Each row comes from the steps of one walk. Every step used is in the known rows, and no mark comes twice. Write the walk behind each row, first mark first.
In the rows, 128 means zero.
Known rows:
rusi-punep-nuguse-pevur: [136 164 108 104 133 170 124 140  80 129  96 103 120 114 162  98 191 155
  97 170  97 106 121 120 116 119 147 161 118  74 157  75 160 124 132 164
  98 124 119 102  79 107 156 174 167  44 108 117 141 172 157 111 149  96
  87 128 114]
nuguse-punep-sobizi-leti: [109 128 115 149 138 150 147 156 110 144 152 128 116 113 139 111 126 123
 117 130 132 113 110 138 111 156 142 148 121 129 153 143 150 148 133 157
 136 164 129 143 124 115 133 106 122  84  98 193 122 158 149  88 127 106
 154 126 146]
dese-rusi-punep-sobizi: [140 126 119 102 149 141 115 124 143 124 125  94 104 114 166 119 142 144
  79 111 167 128 142 110 101 142 117 170 129  97 171  85 170  92 131 136
 114 138 139  99 105 112 135 111 147  63 125 140 102 168 155  72 145 127
 118 133 129]
nuguse-pevur-punep-sobizi: [148 143  80 109 113 166 124 154  73 122 114 108 121  99 135 122 196 135
  96 181  82  77  90  98 105 155 123 158 111 122 152 125 181 143 132 147
  91 148 128 121 115  90 130 143 139  41  87 140 140 156 164  95 134 118
 140 139 148]
sobizi-rusi-dese-nuguse: [145 109 165  74 124 132 102 103 187 159 127  69 110 155 180 116 143 120
 104  98 136 180 139 135  86 100 157 156 180  54 134  94 169 137 110 152
 124 136 136 118 134 131 114 120 150 102 113 109 115 162 136 102 158 128
  98 107 106]
feva-vobi-sobizi-rusi-dese: [152  84 164 106 117 128 113  96 204 120 164 110 111 143 154 156 127  90
 146 104 177 213 151 158  95 129 172 134 162  66 102 146 157 174  86 100
 166 124 101 162 174 147  73  72 132 165 121 145 106 176 142  85 152 132
 120  92 138]
feva-vobi-leti-fipo: [120 140 137 158 136 156 171  88 153 143 156 167 121 110 133 152 136 116
 137 127 144 165 121 170 142 180 175  97  96 101  87 179  89 156  99  98
 152 103 110 172 145 157  99  95 128 197 161 180  63 118 145  94 104  81
 170 116 130]
nuguse-punep-sobizi: [130 120 107 124 135 145 125 164 107 126 123 117 125 108 147 106 154 133
 100 136 115 103 114 125 115 164 128 149 122 144 156 112 162 121 141 150
 113 153 121 122 114  91 129 113 125  77  92 157 133 156 159  97 138 135
 146 144 142]
punep-sobizi-leti: [114 123 124 151 134 135 156 140 115 149 165 133 112 130 122 123 107 120
 136 126 149 115 120 133 112 140 139 143 118 127 136 170 114 152 132 135
 138 141 143 159 147 132 137 109 129 105 119 192 100 138 133  98 124  94
 153 117 142]
punep-sobizi-rusi-dese: [132  88 137  91 122 124 105 134 173 139 145  73 104 143 168 107 138 119
 116  90 152 149 130 133 102 122 158 168 160  88 127 132 162 142 114 134
 132 137 138 124 160 124 114  90 139  89 107 144 112 168 142  95 168 141
 145 109 140]
fipo-feva-vobi-sobizi-zipitaf: [130 137 115 113 141 106 148 118 145 101 176 182 108 121  76 132 154 110
 153 123 171 159 134 154 121 174 171 105 120 117  92 130  98 186  85 117
 172 103  95 158 184 129  87  61 125 193 136 167  85 171 155 113 138 104
 133  98 162]
punep-rusi-dese-nuguse-pevur: [149 141 153  76 122 162  96 128 130 147 114  73 120 142 190 130 179 174
  95 150 105 110 137 106  90 127 134 157 182  65 149  78 182 127 132 149
  59 136 151 111 100  91 141 146 198  36  84  87 137 161 174  78 151 120
  99 130 112]
feva-vobi-sobizi-rusi-punep-nuguse-pevur: [159 136 132  91 123 159 120 123 137 118 122 115 120 119 165 124 188 119
 116 164 125 177 131 146 101 138 186 161 128  38 134 101 183 163  90 141
 144 107  78 146 125 139 118 118 157 102 112 129 118 204 162  79 168  85
  79 105 119]
fipo-feva: [126 141 126 110 144 118 128 126 118 133 142 144 117 114 124 109 158 131
 121 130 132 113 128 129 132 146 160 107 102 126 103 134  91 139 117 131
 135 113 144 126 150 126 106 114 124 144 134 133 101 133 137 130 127 133
 136 124 146]
dese-nuguse-punep-sobizi-vobi: [132 132 113 125 152 150 140 153 109 153 116 130 121 122 159 113 146 127
  88 139 122 133  91 139  80 154 132 155 132 112 162  88 161 143 125 175
 119 154 121 145 108  95 130 123 147  56  79 166 100 168 162  91 131 118
 131 130 122]
bezi-sezaf-pevur-punep-rusi-dese: [165 119 121  87  93 163  77 137 119 128  73  53 161 124 213 128 182 144
  80 191  89 119 137  56 130 120 110 159 202 120 143 106 239  91 135 101
  91 166 128 109  97 104 145 147 152  57  84 104 198 160 168 120 146 155
 124 162 111]
sezaf-pevur-punep: [163 140  82 113 101 163 123 131 103 125  91 121 154  99 159 144 174 131
  91 200  83 121 108  92 137 144 120 144 141 138 134 110 200 114 130 115
 115 149 116 114 111 116 121 151 119  84 116 119 171 147 139 125 118 128
 135 153 129]
nuguse-punep-rusi-dese: [132 114 150 100 132 153  90 137 153 124 119  74 124 131 192 120 149 153
  99 124 136 125 147 126 104 142 140 139 184 101 142  86 185 118 132 131
  92 162 140  97 105  99 119 114 156  68  90 130 155 180 172  85 158 155
 142 144 132]
sobizi-vobi-leti: [124 130 130 178 142 132 169 124 136 150 153 155 112 133 133 132  89 113
 145 113 152 169 117 167 117 140 144 118 122 112 105 150 108 164  93 125
 163 130 136 159 139 157 129 113 123 157 141 165  89 125 125 117 118 104
 169 124 127]
fipo-feva-vobi-leti: [143 141 131 143 139 138 158 108 134 127 168 179 112 111 140 142 151 119
 140 127 141 149 136 156 144 169 169  81  83 121  79 170  77 168  87 100
 147 108 126 168 169 155  84  90 121 196 152 175  59 116 157  91 117  96
 157 134 151]
bezi-sezaf: [123 121 140 121 122 126 121 138 111 130 101 110 146 129 136 107 131 115
 131 124 118 128 137  92 140 102 119 135 139 142 137 136 148 113 137 122
 127 134 117 138 115 129 150 138 117 143 110 115 151 114 128 158 123 138
 111 138 100]
pevur-punep-sobizi-vobi-leti-fipo-feva: [126 147  99 146 163 155 179 127 112 153 166 164  96  98 127 112 179 115
 108 145 147 138  80 163 111 211 199 118  87 103  87 174  85 177  79 140
 170 132 154 148 175 140 104  87 112 136 139 225  34 160 163  97 114  95
 212 118 169]
sezaf-pevur-punep-sobizi: [163 132  66 117 102 165 121 150  99 122 101 122 140 111 157 130 187 135
  78 203  87  97  99  81 130 160 115 161 128 145 152 123 197 116 135 123
 112 155 120 119 123 100 134 132 132  58  97 152 160 152 156 107 131 122
 149 157 146]
fipo-feva-vobi-sobizi-punep-rusi: [159 148 126  97 139 150 108 118 159 124 163 138 122 114 142 155 185 138
 121 155 164 174 144 166 135 179 198 137 138 111  87 153 123 162  70  85
 153 108 116 147 168 152  85  55 142 151 145 161  90 179 182  70 141 113
 122 104 171]
leti-fipo-feva-vobi: [122 164 133 116 157 139 147  97 137 140 158 170 115 106 122 127 180 123
 135 133 140 127 111 141 140 169 199  91  82 101  63 162  65 155 104 108
 156  86 128 150 160 142  80  84 129 185 156 155  51 126 152 112 113 120
 152 101 149]
bezi-sezaf-pevur-punep-sobizi-vobi-leti: [159 126  83 154 110 171 150 155  84 148  97 129 144 107 178 116 154 106
  92 188 101 141 100  90 130 154 117 159 137 147 141 149 192 132 111 117
 145 166 115 161 127 125 156 128 117  98  96 176 142 142 158 128 111 105
 169 164 120]
fipo-leti: [120 129 131 140 131 119 135 128 129 150 146 140 121 115 140 136 123 143
 137 112 141 133 113 148 142 141 164 118 105 120 112 127 104 135 128 139
 133 133 132 148 134 135 125 109 125 131 139 138 113 112 125 114 118 106
 150 116 152]
rusi-dese-nuguse-punep-sobizi-leti-fipo: [110 129 152 112 150 174 153 112 149 181 141 108 107 121 175 107 164 133
  96 121 141 127 102 139  85 170 171 158 147  52 157 120 152 143 122 171
 121 156 144 141 113  96 125 109 162  68 102 204  81 177 165  74 128  82
 139 103 125]
dese-rusi-punep-nuguse: [137 142 135  86 152 152 107 106 129 119 104  82 112 124 183 109 140 160
  73 131 147 137 148 129  99 126 131 158 140  65 172  59 170  97 114 149
 114 131 128  93  72 123 153 155 151  61 124 122 116 170 155  98 163 121
  94 134  97]
vobi-leti-fipo-feva: [115 150 134 137 154 141 172 106 136 148 163 164 108 104 124 109 164 139
 129 120 139 135 120 159 152 194 202 105  94 101  81 166  58 145  87 116
 156 105 156 141 165 151 108  94 123 194 161 175  53 122 142 123 107  93
 174 112 146]
pevur-punep: [146 128 107 113 124 140 124 127 113 120 114 115 131 114 132 139 151 118
 109 163 109 128 114 121 121 133 120 129 137 127 137 124 167 130 131 137
 126 149 121 115 122 120 116 151 113 101 122 136 142 146 143 117 132 130
 139 135 137]
sobizi-leti-fipo: [102 148 146 153 143 137 162 103 142 166 158 146 118 121 112 120 119 121
 146 121 144 134 100 151 124 147 174 128 120  98  98 165  90 150 122 129
 160 126 142 152 139 150 126 116 122 154 148 180  88 131 119 124 110  88
 156  96 130]
feva-vobi: [138 139 125 136 131 134 129 116 133 123 138 149 127 119 134 156 127 116
 130 136 132 142 125 137 131 131 133 107 114 128 115 145 123 150 124 106
 130 113 106 152 133 137 102 115 134 142 134 140 108 126 143 103 131 119
 130 125 131]
rusi-dese-nuguse-punep: [141 123 146  86 135 159 116 119 146 142 103  82 125 130 187 117 161 139
  87 127 117 142 126 129  92 123 132 143 172  80 163  67 191 120 122 166
  93 157 132 111  85  88 121 140 159  72  90 126 137 167 160 100 138 124
 107 131 108]
nuguse-pevur-punep-sobizi-leti: [136 145  93 140 122 169 145 150  77 148 143 121 119 101 126 125 167 126
 110 176  92  90  87 115  96 144 136 158 113 109 148 152 171 170 135 155
 109 153 136 143 129 111 129 142 134  46  89 174 130 158 157  87 130  89
 147 128 153]
vobi-sobizi-rusi-dese-nuguse: [153  86 171  80 115 126 110 103 201 142 142  84 109 158 163 135 140 111
 114 100 155 205 152 142  81 129 163 166 187  47 144 105 174 144  90 133
 147 135 116 137 151 127 115  97 152 130 111 125 109 184 137 100 150 115
  95  97 119]

Which walk is each row?
[128 157 125  90 150 170 140  90 140 139 144 149 116  95 141 123 221 126
 114 165 152 166 112 181 129 197 245 136  98  67  88 150  88 179  50 112
 183  77  95 147 146 154  91  76 134 168 153 195  63 185 167 111 133  84
 114  78 159]
leti-fipo-feva-vobi-sobizi-punep-nuguse
[160 159  99  92 125 175 123 125  90 139  88 106 136 105 150 134 204 139
  83 191  69 111 104  97  97 131 122 146 137  89 159  90 196 131 133 167
  76 145 125 120  90 102 131 173 154  59  92 105 142 150 161 101 129  99
  95 137 122]
dese-nuguse-pevur-punep
[108 152 139 157 168 138 182 111 134 162 168 172 101 115 121 108 139 123
 142 105 157 157 100 174 123 186 213  99  92  90  63 163  43 174  76 128
 188 103 161 160 168 162 110  89 121 192 162 189  33 130 136 124 103 100
 191 103 146]
sobizi-vobi-leti-fipo-feva
[147 117 136  67 118 157 104 132 147 160 124  67  94 137 186 107 188 140
  93 120 104 135 116 117  76 118 163 184 155  53 151  91 186 142 119 166
  86 134 143 132 133 108 135 126 177  40  75 110 113 171 162  79 163 114
  99 107 125]
punep-sobizi-rusi-dese-nuguse-pevur
[129  90 133  92 129 145 100 146 165 136 133  65 103 126 184  98 156 121
 101  93 139 149 129 142  93 134 163 174 169  86 147 107 194 134 121 160
 127 157 134 112 138 108 108  98 133  76  89 149 132 190 156  85 162 155
 145 117 139]
nuguse-punep-sobizi-rusi-dese
[168 132 125  60 116 167  99 110 146 157 103  55 120 124 187 127 201 129
  80 151  87 156 109 117  71 102 153 175 178  33 144  79 222 152 117 171
  93 153 136 113 108 110 108 155 157  49  86  90 144 187 157  92 159 119
  92 115 118]
sobizi-rusi-dese-nuguse-pevur-punep
[113 132 139 153 138 150 173 107 149 144 144 144 119 118 127 126 133 135
 133 116 138 152 121 158 145 176 172 120 112 104 105 159  90 140 100 113
 154 119 136 146 135 147 134 109 127 178 159 170  83 123 134 125 109  92
 159 121 132]
vobi-leti-fipo
[142 142 131 104 151 135 116 107 157 122 121  89 115 120 165 132 127 142
  93 111 164 151 145 126 110 118 122 152 145  87 159  74 171  91 122 132
 122 141 136  92  94 128 127 132 138  93 138 116 112 159 139  90 142 129
 102 128 113]
dese-rusi-punep
[183 129 119  73 107 171  93 121 143 134  87  68 143 136 220 147 194 165
  61 207  90 132 129  79 102 141 123 159 200  85 158  72 232 105 131 124
  76 164 137 102  97  92 135 150 180  22  90 114 164 178 178  83 145 132
 113 155 113]
sezaf-pevur-punep-rusi-dese-nuguse
[134 141 101 148 152 139 148 143 115 134 131 130 101 131 149 121 123 117
 114 126 165 148 107 134  96 127 137 160 121 116 133 114 144 137 122 142
 151 143 136 119 136 124 127 115 144  78 128 167  88 174 142  89 139 116
 147 117 132]
rusi-punep-sobizi-vobi
[168 119 138  73 121 156  93 117 153 130 102  64 131 147 193 148 171 152
  67 159 125 140 133 112  83 134 130 144 196  80 155  93 202 121 127 141
  87 164 141  98 102  97 125 149 170  36  96 119 138 184 181  74 159 129
 120 142 125]
pevur-punep-rusi-dese-nuguse
[129 165 103  92 125 182 108 131  84 146  90  91 125 105 159 104 196 161
  94 176  88 118 100 143 125 117 173 182 128  84 146  88 163 156 103 151
 111 105 118 112  82 128 144 153 154  62 109 107 151 162 152 127 153 100
  90 111 124]
sobizi-punep-nuguse-pevur
[149 129  90  94 112 158 106 157 108 139 117  83 119 108 142 118 199 125
  92 161  80 121  91 117  96 140 156 177 131  98 141 129 199 158 127 154
 113 142 127 128 143 117 119 127 131  53  85 121 135 176 150  90 159 129
 135 121 145]
nuguse-pevur-punep-sobizi-rusi
[135 135 149 148 139 131 162  99 143 136 202 195 121 114 105 148 133  98
 168 134 173 158 139 157 120 166 181  94  96 102  79 191  81 189  79 109
 176 118 118 185 181 155  81  68 119 194 137 202  67 147 145  90 113  91
 137 101 162]
fipo-feva-vobi-sobizi-leti
[139 122 155  92 125 145 114 104 152 146 116  96 116 145 172 131 139 129
 104 118 141 147 135 126  96 109 129 142 161  78 146  92 160 124 126 148
 103 138 136 121 108 106 126 140 171  91 110 125 118 144 143 110 136 117
 102 125 104]
rusi-dese-nuguse
[139 128 100  99 126 154 115 128  90 114  93 103 141 118 148 120 172 132
  92 185  94 121 113 128 110 142 132 129 136 104 154 112 163 143 115 152
 121 135 114 113  97 110 141 165 126  68 111 149 148 156 157 125 153 118
 126 146 129]
pevur-punep-nuguse
[171 133  91 103 103 158  98 140 118 119  91 102 157 115 172 141 182 163
  81 211  84 115 119  87 138 160 119 148 162 137 139 107 205 108 137 105
  97 157 127 107 114 107 132 145 142  58 108 120 168 162 162  98 138 139
 144 162 135]
sezaf-pevur-punep-rusi
[143 129 138  98 140 147 103 151 132 137 101  93 142 129 177 130 169 168
  78 152 104 122 130 125 112 160 133 143 166 112 164  75 181 111 139 157
  84 156 123 119  95 100 142 136 159  69  88 122 136 169 174  81 150 128
 109 149 114]
dese-nuguse-punep-rusi
[146 113 117  90 134 145 110 153 143 153 109  87 127 123 167 103 172 133
  77 125 101 150 111 134 100 157 152 178 154  97 166  90 190 128 127 174
 117 151 119 137 127 112 129 109 135  72  88 136 116 178 159  78 157 122
 112 122 120]
dese-nuguse-punep-sobizi-rusi
[126 128 103 144 150 147 136 166 106 140 131 132 113 121 145 104 128 118
 107 128 138 123  91 143  95 153 135 147 122 133 140 114 151 150 120 159
 137 151 130 135 118 103 126 109 126  72  90 172 117 166 152  99 138 139
 166 130 142]
nuguse-punep-sobizi-vobi
[160 125  83 116  93 162 113 162  79 128  72  99 155 103 173 114 188 125
  84 203  72  98 107  51 142 138 104 170 140 165 160 130 218 100 146 116
 115 163 105 127 115 102 158 142 126  71  85 138 182 140 151 135 124 131
 130 161 121]
bezi-sezaf-pevur-punep-sobizi
[144 159 125  79 143 170 102 114 105 126  99  76 107 110 186  99 181 170
  69 158 119 102 129 116  99 122 135 171 126  46 174  39 188 115 117 163
  85 123 133  90  59 107 157 163 169  32 102  99 131 171 161  96 162 111
  77 137 102]
dese-rusi-punep-nuguse-pevur
[157 128 148  81 135 150  93 102 183 125 165 114 111 123 173 150 183 134
 125 134 186 185 155 169 113 162 210 139 165  80  94 146 137 161  68  90
 149 114 130 126 172 133  70  50 164 135 138 163  97 197 187  59 155 123
 124  99 170]
fipo-feva-vobi-sobizi-punep-rusi-dese
[147 148  98 112 116 163 123 140  86 127 108 110 134 100 134 131 186 134
 109 186  74  95 101 109 111 132 124 141 126 103 140 112 185 144 129 144
 100 142 126 114 111 111 119 160 132  69 102 110 151 149 144 119 128 123
 127 132 133]
nuguse-pevur-punep
[112 156 129 140 162 148 165 107 127 161 191 187  94 102 118 119 161 113
 137 130 156 118 105 148 123 186 212 105  69  97  73 202  53 177 104 117
 166 100 145 180 180 147  89  70 124 160 138 222  28 137 160  77 111  87
 174  94 166]
punep-sobizi-leti-fipo-feva-vobi
[123 139 121 151 135 147 162 137 123 147 149 126 111 120 142 127 120 114
 120 125 158 134 129 130 110 127 141 165 123 111 146 141 141 133 135 139
 142 155 142 133 137 127 135 121 140  82 136 192 101 168 137  76 130  79
 140 110 139]
rusi-punep-sobizi-leti
[153 132 130  87 116 170  89 138 118 127 115  63 126 121 177 135 195 161
  91 172 104 108 118 106  92 134 133 149 177  81 141 101 209 136 124 133
  71 157 150  96 105  89 120 150 172  27  79 107 165 179 179  82 158 143
 139 138 139]
nuguse-pevur-punep-rusi-dese
[163 136  92  74 114 161 108 148 107 149 105  78 119 112 158 116 217 132
  69 169  65 125  88 110  83 143 148 179 147  77 156 102 211 150 123 178
  97 144 121 135 127 106 127 142 149  35  75 115 126 179 163  76 160 110
 105 122 126]
dese-nuguse-pevur-punep-sobizi-rusi
[132 117 115 126 123 116 147 115 151 100 164 166 118 128  82 153 127 103
 154 115 165 174 134 152 117 160 139 119 142 126 113 132 128 178  97 108
 161 123  74 157 165 132 110  80 126 177 136 157 116 170 137 106 139  95
 129 105 143]
feva-vobi-sobizi-zipitaf
[110 146 120 149 168 143 183 127 123 161 178 177  86 113 124  94 153 127
 129 110 163 132  95 171 120 206 207 119  73 103  75 177  48 174  78 128
 179 110 159 162 178 143 117  70 124 157 150 216  24 139 152 105 108  98
 200 110 164]
punep-sobizi-vobi-leti-fipo-feva
[111 165 141 145 167 144 168  90 137 160 184 181 114 105 117 128 152 110
 150 132 152 137 107 157 132 163 211  88  85  88  57 190  50 173 101 114
 169  99 144 171 172 161  78  82 116 190 156 191  37 131 143 103 104  85
 162  89 152]
sobizi-leti-fipo-feva-vobi
[142 130 128 158 128 142 158 110 141 130 152 164 121 119 140 158 117 112
 136 128 140 162 141 155 138 153 140  96 101 121 105 168 111 162 100 101
 140 117 105 170 145 153 105 101 130 178 153 165  90 117 144  88 118  91
 147 137 135]
feva-vobi-leti
[170 155 112  85 120 171  98 144  95 139  95  86 136 122 164 144 206 168
  73 198  69 102 114 100  99 152 130 153 161  88 163  82 204 128 133 156
  60 152 135 122  97  97 141 165 171  30  82  96 151 170 181  79 153 113
 103 149 122]
dese-nuguse-pevur-punep-rusi
[134 124 131 116 134 143 103 155 127 126 114 101 140 122 160 124 154 160
 101 142 116 120 134 130 122 158 132 137 160 128 143  99 166 113 137 138
  99 152 128 116 110 106 138 123 136  80  98 128 151 166 166  90 149 152
 143 150 133]
nuguse-punep-rusi
[122 156  97 133 136 178 159 125  91 166 147 129 119  95 120 119 189 131
 115 179  97  89  73 122 104 169 173 156 105  83 126 165 148 166 127 149
 122 147 143 146 129 116 129 129 132  68 103 189 106 162 153  94 113  79
 163 104 150]
nuguse-pevur-punep-sobizi-leti-fipo
[141 126 129 106 135 132 115 127 168 139 120  88 121 127 155 123 136 114
 117 101 144 185 136 147 120 105 160 166 147  83 126 100 167 116 124 138
 148 139 130 110 137 156 110 122 130 121 146 115 120 177 126  99 154 128
 113 107 115]
sobizi-rusi-punep
[153  86 167  77 119 148 105 115 197 138 126  75 118 138 183 125 160 112
 102 102 140 203 138 154  82 139 170 167 195  50 158  78 209 138  89 152
 132 157 113 133 128 109 107 101 146 113  87 135 129 207 152  93 155 121
  93 105 117]
vobi-sobizi-rusi-dese-nuguse-punep
[153 136 143  67 132 164  89 115 169 149 104  53 118 139 203 138 167 164
  86 130 140 165 133 145 102 117 160 182 200  73 151  88 182 124 106 134
  99 141 139  98 101 119 129 117 179  55 119 113 125 184 173  76 159 117
  94 108 116]
sobizi-punep-rusi-dese-nuguse
[129 137 128 128 155 144 135 121 145 140 157 102 102 123 159 126 107 134
  94 107 177 131 137 128  93 131 127 173 130  83 164 116 160 116 120 145
 133 156 148 125 118 130 139 105 139  69 126 174  88 168 148  60 143  98
 123 116 132]
dese-rusi-punep-sobizi-leti
[144 147 143 101 154 141 142  97 187 136 164 155 107 107 137 129 187 101
 130 110 178 203 133 172 125 181 239 128 110  55  69 146 110 154  72 108
 198 100 111 151 192 167  62  57 125 201 167 173  46 203 147  79 135 103
 125  64 155]
leti-fipo-feva-vobi-sobizi-rusi-punep
[146  95 115  79 116 142  99 129 161 133 136  57 107 128 167 119 160 111
  96 123 134 156 120 130  90 126 151 167 166  86 131 133 201 145 111 144
 135 157 138 109 152 119  99 106 133  62 103 148 127 191 153  83 166 139
 152 119 144]
pevur-punep-sobizi-rusi-dese
[121 158 114 155 179 154 188 127 128 159 166 163  86 106 145  99 166 119
 116 109 181 155 105 171 118 197 212 133  78  88  86 152  72 153  87 134
 178 123 162 141 164 149 112  79 137 139 165 223  25 169 153  82 116  84
 190  98 155]
rusi-punep-sobizi-vobi-leti-fipo-feva
